Each row comes from the steps of one walk. Every step used is in the known rows, and no mark comes twice. Write the walk behind each row, first mark first.
Known rows:
m-w-h-z: [ -6  -2  -2 -32  31  -3  36  -1  -1  37  -2   4 -13 -11 -14  26  -4  34
 -16 -13 -26 -24  -9 -29  20 -17 -28  17]
m-q-j: [  5  33  38   6  26 -10   8 -10  -6  16 -11   3   3  -6 -22   7  -7  32
 -39  -3 -26 -23   6   5  17 -10 -32  14]
h-z: [ 11   7  25   0  30  -4  22   3  10  35  -6   2  -7   0 -20  35 -16  15
  -9  -2 -16 -15   8  -8  12 -16 -19  -1]
h-d: [ -1  18  23  -7  42 -16   9  20   7  32   4  -7 -21 -27  -6   2   2  18
  -9  -5  -8 -14 -14  -8  16 -19  -2  -3]
f-m-q-j-n-u-c: [  8  31  17  14   8 -12 -13 -14  -8  38 -14  16  -6 -13   7   8  -6  26
 -34  -2 -33 -48  -6   0  28 -15   2   9]
m-q-j-n-u-c: [ 13  39  37  25  15 -24  16 -18   7  41 -17   9  -1  -8  -3  -1 -15  15
 -41   0 -31 -43   2   5  27 -16  -2  20]
n-u: [-15   0  10   4   0  -3  17   7 -10  57 -17   7 -26  -7   2   1 -13   0
  -5 -14 -19 -13 -25 -13  15  -8   3  -7]
q-j-f-m: [-11   8  17   8   5 -10   2  -9 -21   0 -16  -2 -13 -12 -15  11  -9  39
   4 -16 -19 -25 -20  -4  14 -13   8  -7]
e-h-f-m-d: [  3  24  16 -23  38   5  10  -3 -21  11  -4   3 -27 -30   4   9   2  25
 -32 -13 -41 -13 -11 -18  21 -14 -19 -14]
n-u-c: [-15  12  21   0   4 -21  12  18  -2  79 -15   4 -26  -7   9  -2 -11  -3
 -12  -7 -23 -24 -23 -22  39  -8  10  10]
h-w: [ -8  -1  16 -17  29 -13  19  -6  -3  35   4   9 -22  -9  -7   4 -17  36
   0  -6 -20   2 -11  -5  24  -8 -11   4]
j-f-h-q-m-d: [ -2   4  15 -21  31 -21  14   6 -28  19  -9  -1 -17 -44 -30   0   5  19
 -17 -34 -25 -18 -29 -15   9  -3 -14  -3]
j-n: [ 11   5  33  16  19 -14  24  -7   9   7 -12  12   3  -2  15   1  -6   3
 -12 -15  -9 -17   4  -2  -6 -27   3  -1]
n-u-c-j-d: [ 10   5  34  20  -5 -49   7   4   0  64 -10  -2 -23 -14  -9  -6 -12  -6
  -6 -25 -32 -40 -25 -13  39  -7  11  20]
c-j: [ 12  -2  40   6  -6 -29  13  -7  -4  18 -17  10 -12  -6 -21  -4  -3  16
  -8 -25 -19 -14   1  -3  19  -3 -16   6]
m-q-j-f: [  2  31  49   7  17 -19  16 -12 -17  10 -13  -2  -4 -20 -32   9  -7  34
 -25 -18 -23 -16  -9   7   9 -11 -19   6]
n-u-c-j-f-h: [ -1   0  27  -8 -21 -39   9   2 -23  61 -34   8 -20 -21 -10  -5 -14  -3
  -1 -29 -38 -31 -37 -20  30   5  20   0]
n-u-c-j-f-m-d: [  2   4  22   3 -16 -40   4   5 -18  67 -18  -1 -50 -37 -20 -15   2  13
  -6 -29 -25 -33 -33 -15  48  -1  14  -3]
q-m: [-12  -1   6   6  20 -16   2 -10  -1  30 -12   6 -26  -6 -10   5  -4  20
 -15 -21 -16  -5 -17  -6  28  -8 -18  22]
j-n-u: [  4   0  17  22   1  -9  28  -9   4  35 -18  14 -14  -6  17  -2 -15  -7
  -6 -17 -14 -21 -13  -3  -2 -23  18  -9]
w-h: [-13  -1   9 -24   9  -9  13   0  -4  18 -20  10  -7 -12   1  -2   8  13
  -2 -12 -33 -18  -9 -30  11 -13 -16  -2]
u-c-j-n: [ 25  13  55  16   1 -52  16  -7  17  28 -17  11  -3  -6   2  -8  -4   7
 -18 -16 -20 -33  12  -5  31 -14   3  22]
u-c-j: [ 11  14  51   0   0 -47   8   7   6  43 -15   5 -12  -7 -11  -5  -2  13
 -17 -14 -23 -26   3 -14  44  -3  -9  23]
w-h-f-m-q-j: [ -3  24   5 -24  10  12   4 -17 -17  -8 -16  13   0 -18 -15  19   0  46
 -13 -10 -52 -30   5 -14  33 -12 -34  -3]
m-q-j-d: [ 15  32  43  20  40 -23   4 -11  -5   6   2  -8   9 -11 -23  10  -6  22
 -36 -14 -32 -35  -4   6  11 -18 -26  21]

Which walk is each row?
[-23  -9 -18 -39  16   5   1   4 -26  24  -4  12 -18 -17  11   8  15  41
 -12 -22 -26 -24 -26 -34  20 -14 -19   7]
f-m-w-h
[  2  26  36  -8  21 -12   7 -13 -29   5 -24   3  12 -19 -25  12  -8  27
 -30 -17 -37 -24 -16  -1   2  -6 -17   0]
m-q-j-f-h
[-11   8  12 -15  32 -16  22   8 -10  36  16   8 -25 -18 -23  10  -1  42
 -31 -26  -6 -13 -14  -8  29  -6 -37  39]
h-q-m-w
[  6  42  26 -15  29   8   0 -19 -25  -3  -9  11  -6 -19  -4  24  -9  41
 -40  -6 -52 -20  -2  -3  19 -11 -26   0]
e-h-f-m-q-j
[  4  13  27  19   5 -25  23   0  12  55 -17  12 -13  -6  23  -4 -13  -8
 -13  -9 -19 -32 -11 -11  19 -23  23   6]
j-n-u-c
[ -4   8  18 -12  15  14   8   9 -18   7  -5  10 -12  -9   2  27  -8  29
   0 -19 -22  -6  -1  -9  29 -15 -19 -11]
h-f-m
[  6  32  26  -4  21  14   4  -8 -20   0  -5   9  -3 -10 -16  27 -12  46
 -22 -10 -33 -19   8   6  35 -11 -34  -1]
h-f-m-q-j
[-16   6   9 -43  24  -8  34  16 -13  29   9  10  -9 -23  -9   4   9  38
 -21 -22 -21 -24 -11 -31  15 -12 -33  20]
m-w-h-q
[  4  19  -4  -4  -4  12  15 -32 -12   0 -23  21  -5 -19  -2  15 -11  33
  -7 -13 -54 -40  -1  -7  25 -18 -10 -11]
w-h-f-m-q-j-n-u
[ -3  14  36 -15   7 -10  -8   6 -36  16  -8   8 -15 -36 -12  16  11  29
 -10 -33 -14  -3 -25  -5   0 -12 -14 -12]
j-f-m-q
[  8  11  61   1 -10 -57  14   6  -4  37 -17  -1 -19 -21 -20  -3  -3  14
  -2 -28 -19 -20 -11 -12  37  -3   2  17]
u-c-j-f
[ 22  -7  29  29 -23 -29  25 -24   2  26 -25  18 -17  -8  -5  -9 -15   1
  -3 -29 -20 -26  -6   6   8 -10  12  -3]
c-j-n-u
[ 15  41  30  -2  41  -2  -4 -20 -23 -12   2   1   0 -22  -6  27  -8  34
 -37 -15 -57 -30 -11  -3  13 -18 -22   6]
e-h-f-m-q-j-d
[ -9  11  18 -33  10  -9  17  14  -3  18  -3  14   0 -21 -11   2  11  21
  -7 -11 -30 -24   3 -29   7 -10 -26  -2]
w-h-q
[-17   3   5 -35  23   3  46   1 -12  18  -3   5 -15 -15  -4  14  -4  37
 -11 -26 -31 -12 -13 -28  33 -17 -30  16]
m-w-h-f
[ -6   2  11 -17  -9 -44  16   0 -28  71 -14  10 -34 -33 -27   0 -12  23
 -18 -41 -33 -34 -46 -17  47  10   2  32]
n-u-c-j-f-h-q-m-w
[ -7  -7   0 -35  35  -3   5  -4 -19  28 -12  14   1  -6   2   7 -16  23
 -10  -8 -39 -10 -21 -17  11  -2  -7  -5]
f-h-w
[ -1  17  14 -18  28   0   8   8 -17   7 -12  10  25  -2 -13  10 -12  22
 -26  -2 -37 -40   0 -15   4  -3 -16  -1]
f-h-q-j
[ -7   7  18  -2  15 -11  14 -10 -23   0 -29  -4   8  -8 -16   9 -17  22
  -6 -16 -34 -28 -24 -11   4  -8   8  -6]
q-j-f-h
[  7  13   4   1  14   1  18  -5 -13  16 -19  17  20  -3  -1   6 -22   9
 -20  -6 -38 -51  -6  -7  -6  -9   7  -9]
f-h-q-j-n-u
